What can hang from each mark:
zozu: tipezo zuza
ferukem: butonu zoveso zozu
butonu: veva zuza
vopor: galiv kizibil
zuza: zoveso zozu
tipezo: butonu zoveso
kizibil: zoveso
zoveso: kizibil

Known rows, with every way that one mark hangs from another:
zuza{zoveso zozu{tipezo}}: [ 2.07  4.14 -0.41 -5.01  2.55 -1.16  0.29 -2.23  0.11  0.91 -1.12 -0.36
 -1.73 -1.74  3.14  1.48 -1.84  3.52  1.38 -2.67]
ferukem{zozu}: [ 1.72  2.70 -1.00 -4.26  0.83  3.10  1.30 -2.08  0.64  0.41 -1.09  1.37
  1.75 -1.24  4.07  0.66 -0.86  3.15  1.87 -0.04]
tipezo{zoveso}: [ 1.28  2.59 -1.57 -2.74  0.41  3.01  1.15 -1.62  0.58  1.77 -0.56  2.17
  2.50  0.76  3.82  1.86  1.28  4.08  2.04 -2.26]
ferukem{butonu{veva}}: [ 2.47  0.48 -2.07 -4.57  0.33  2.54  4.13 -3.23 -0.29  0.32 -0.15  1.51
  1.48 -1.64  1.54  1.20  0.60  2.85  3.47  1.03]
ferukem{zoveso zozu}: [ 0.93  3.32 -0.58 -3.34  0.49  3.17  2.19 -2.56  1.55 -1.06 -2.43  1.22
  1.65 -1.31  4.63  0.84 -2.63  2.15  0.92  0.59]
zozu{tipezo zuza}: [ 1.47  4.57 -0.51 -4.13  1.42  0.78  3.18 -1.28  1.09  1.14  0.00  1.88
  1.58 -0.09  2.77  0.10  0.23  3.07  1.55 -2.85]
butonu{veva zuza{zoveso{kizibil} zozu{tipezo}}}: [ 1.99  3.55 -1.75 -4.05  1.42 -0.86  4.20 -3.09 -0.03 -0.21  1.20 -0.25
 -1.27 -1.98  0.76  0.70 -2.33  1.67  1.78 -3.73]
vopor{kizibil}: [ 2.39  1.73  0.01 -4.62  0.59  4.57  1.33 -2.38 -1.58  0.35  1.51  1.91
  2.76 -0.78  4.14 -0.04  1.26  3.95  3.36  0.02]
zoveso{kizibil}: [ 1.99  2.46 -0.61 -5.38  0.00  3.77  2.73 -2.59 -0.30  0.27  0.55  2.51
  2.00 -0.13  2.56  0.29  1.31  3.34  3.07 -1.45]
butonu{veva zuza{zozu}}: [ 2.42  1.24 -2.25 -3.41  0.75  1.63  2.58 -2.80 -0.81  1.68  1.04  1.16
  1.05 -2.55  1.58  1.25 -0.03  3.25  2.26 -1.76]
tipezo{butonu{veva} zoveso}: [ 1.68  1.96 -4.48 -1.82 -0.47  1.95  2.40 -3.21  0.71  1.99 -0.93  1.81
  2.29  0.16  1.73  3.78  1.49  3.17  3.17 -2.84]
zuza{zoveso{kizibil} zozu{tipezo{butonu{veva}}}}: [ 2.29  4.35 -2.52 -4.91  1.29 -1.58  2.48 -4.07  0.30 -0.27 -0.62 -0.49
 -1.88 -1.50  0.83  2.34 -2.07  1.87  2.60 -3.77]
zuza{zoveso}: [ 1.70  3.00 -0.63 -4.19  1.41  1.92  1.45 -1.61 -0.28  1.13 -0.97  1.57
  0.21 -2.02  3.09  1.63  0.49  4.40  2.05 -1.46]
vopor{galiv kizibil}: [ 2.23  2.02  0.42 -4.03  0.57  5.46 -0.79 -2.24 -1.60  0.11  1.98  1.39
  3.22 -0.48  5.47 -0.12  2.03  5.19  4.42  0.66]
kizibil{zoveso}: [ 1.99  2.16 -0.31 -2.90  1.13  2.65  0.92 -1.87 -1.06  2.61 -1.03  2.92
 -0.20 -0.29  3.63  1.02  0.38  4.89  2.29 -0.73]
ferukem{butonu{zuza} zozu}: [ 1.41  1.28 -2.28 -2.22  0.98  2.90  3.76 -0.55  1.61 -2.07 -1.23  0.97
  1.01 -1.98  3.50  0.40 -2.76  2.21  0.05  0.43]
tipezo{butonu{veva zuza{zoveso}}}: [ 1.90  1.65 -4.19 -1.59  0.48  1.26  3.68 -1.94  0.07  0.89 -0.55  1.39
  0.44 -2.98  0.87  3.03  0.24  3.38  2.07 -2.84]
zuza{zoveso{kizibil} zozu}: [ 2.06  4.12 -0.42 -5.50  1.48  0.92  1.16 -2.89 -0.21 -0.26 -0.46  0.65
 -1.12 -1.88  2.73  1.38 -1.11  3.51  1.91 -2.57]
ferukem{butonu{veva zuza{zoveso{kizibil} zozu{tipezo}}}}: [ 2.00  2.41 -2.35 -3.81  1.57 -0.78  5.28 -2.79  0.59 -1.93  0.35 -0.50
 -1.70 -2.10  0.69  0.68 -3.19  1.12  1.27 -2.04]
tipezo{butonu zoveso}: [ 1.37  2.26 -3.77 -1.47  0.06  2.49  1.05 -1.58  1.12  1.48 -1.66  2.29
  2.12  0.55  3.13  3.64  1.31  3.97  1.81 -3.30]
butonu{veva zuza{zozu{tipezo}}}: [ 2.42  1.83 -2.04 -3.64  1.23  0.10  2.96 -2.74 -0.34  1.49  1.12  0.42
  0.51 -1.76  1.36  0.78 -1.07  2.46  2.14 -2.31]

Rows:
[ 0.82  3.65 -3.15 -2.25 -0.17  1.03  5.59 -3.42  2.53 -2.81 -1.37  0.25
  0.79 -0.55  2.00  0.92 -4.41 -0.61  0.70 -2.10] | ferukem{zoveso{kizibil} zozu{tipezo{butonu{veva zuza}}}}
[ 1.27  2.18 -4.88 -0.72 -0.92  2.39  4.67 -2.51  1.24  0.11  0.42  2.02
  2.28  0.40  0.96  2.83  0.46  2.09  2.09 -4.37] | tipezo{butonu{veva zuza} zoveso{kizibil}}
[ 1.22  5.72 -0.36 -3.83  2.20 -0.51  3.30 -1.15  1.32  0.66 -0.55  1.11
 -0.03 -1.12  2.64  0.57 -0.87  3.04  1.01 -3.56] | zozu{tipezo zuza{zoveso}}
[ 1.68  2.82 -1.66 -3.55  2.03 -0.19  3.89 -1.08  1.09 -2.51 -0.37 -0.13
 -1.88 -1.72  2.15  0.58 -3.36  2.04 -0.04 -2.45] | ferukem{butonu{zuza{zoveso{kizibil} zozu{tipezo}}}}
[ 1.18  6.27 -0.21 -4.54  1.72 -0.12  4.37 -1.63  1.44 -0.58  0.12  1.23
 -0.09 -0.45  2.12  0.00 -1.18  2.25  1.23 -4.20] | zozu{tipezo zuza{zoveso{kizibil}}}
[ 1.78  1.66 -1.97 -2.63  1.99  0.87  2.60 -0.62  0.64 -1.27 -1.11  0.45
 -1.28 -3.10  2.81  1.52 -2.30  3.45 -0.07 -1.26] | ferukem{butonu{zuza{zoveso zozu}}}
[ 1.88  3.98 -3.09 -3.24  0.65 -0.14  4.22 -2.69  1.09  1.28 -0.27  1.56
  1.48 -0.66  0.95  1.74  0.47  2.25  2.58 -3.38] | zozu{tipezo{butonu{veva}} zuza}
[ 1.72  1.96 -2.16 -2.73  0.88  1.59  4.09 -2.03 -0.44  1.10  0.68  1.32
  0.59 -2.97  1.31  1.34  0.09  3.23  2.13 -1.97] | butonu{veva zuza{zoveso}}
[ 1.28  2.91 -3.67 -2.24 -0.53  2.89  2.25 -2.25  1.32  0.16 -0.94  2.36
  2.09  1.37  2.65  2.98  0.98  3.10  2.08 -3.94] | tipezo{butonu zoveso{kizibil}}
[ 1.19  3.46 -1.67 -4.45  0.18  0.96  6.51 -4.53  2.45 -3.97 -1.45 -0.38
  0.32 -0.39  2.16 -0.18 -5.06 -1.35  1.55  1.00] | ferukem{butonu{veva} zoveso{kizibil} zozu{tipezo}}
[ 1.71  1.53 -2.47 -3.20  0.59  1.78  6.23 -2.27  0.34 -1.76  0.51  1.01
 -0.17 -2.46  0.69  0.77 -1.20  1.82  1.87 -0.99] | ferukem{butonu{veva zuza{zoveso{kizibil}}}}
[ 2.05  3.08 -1.82 -3.74  0.99  0.65  3.83 -3.19 -0.44 -0.02  1.04  0.46
 -0.59 -2.87  0.97  1.18 -1.43  2.55  1.94 -3.04] | butonu{veva zuza{zoveso{kizibil} zozu}}
[ 1.11  5.45 -3.56 -2.24 -0.10 -0.15  5.23 -3.03  2.31  0.22  0.10  1.52
  1.88  1.51  0.88  1.99 -0.28  1.17  2.16 -5.32] | zozu{tipezo{butonu{veva} zoveso{kizibil}} zuza}
[ 1.39  1.22 -2.00 -2.35  1.52  1.95  3.93 -0.15  0.67 -1.21 -0.90  1.27
 -0.31 -2.62  2.58  1.19 -1.18  3.42  0.31 -0.85] | ferukem{butonu{zuza{zoveso}}}
[ 2.22  2.38  0.90 -2.45  1.02  4.72 -1.10 -2.14 -2.06  1.02  1.35  1.88
  1.36  0.15  5.82 -0.19  0.88  5.62  3.90  0.64] | vopor{galiv kizibil{zoveso}}
[ 2.14  1.21 -3.59 -1.95  0.77  1.81  0.96 -1.02  0.30  0.86 -1.02  1.66
  0.70 -2.13  2.55  2.78 -0.08  4.23  0.96 -3.06] | tipezo{butonu{zuza{zozu}}}
[ 1.82  1.00 -2.95 -2.45  0.47  2.35  5.10 -2.17  1.10 -1.55 -0.44  0.56
  1.20 -2.41  2.16  0.50 -2.46  1.41  1.30  0.82] | ferukem{butonu{veva zuza} zozu}
[ 1.15  1.23 -1.68 -2.10  1.16  2.09  3.37 -1.24  1.40 -2.27 -1.90  1.06
  0.10 -2.37  3.47  1.27 -3.15  2.49 -0.49 -0.11] | ferukem{butonu{zuza{zozu}} zoveso}
[ 0.56  2.53 -1.75 -2.09  0.20  3.31  5.86 -1.58  2.76 -4.93 -1.73  0.95
  0.72 -1.35  3.51 -0.12 -4.91  0.30 -0.79  0.35] | ferukem{butonu{zuza} zoveso{kizibil} zozu}
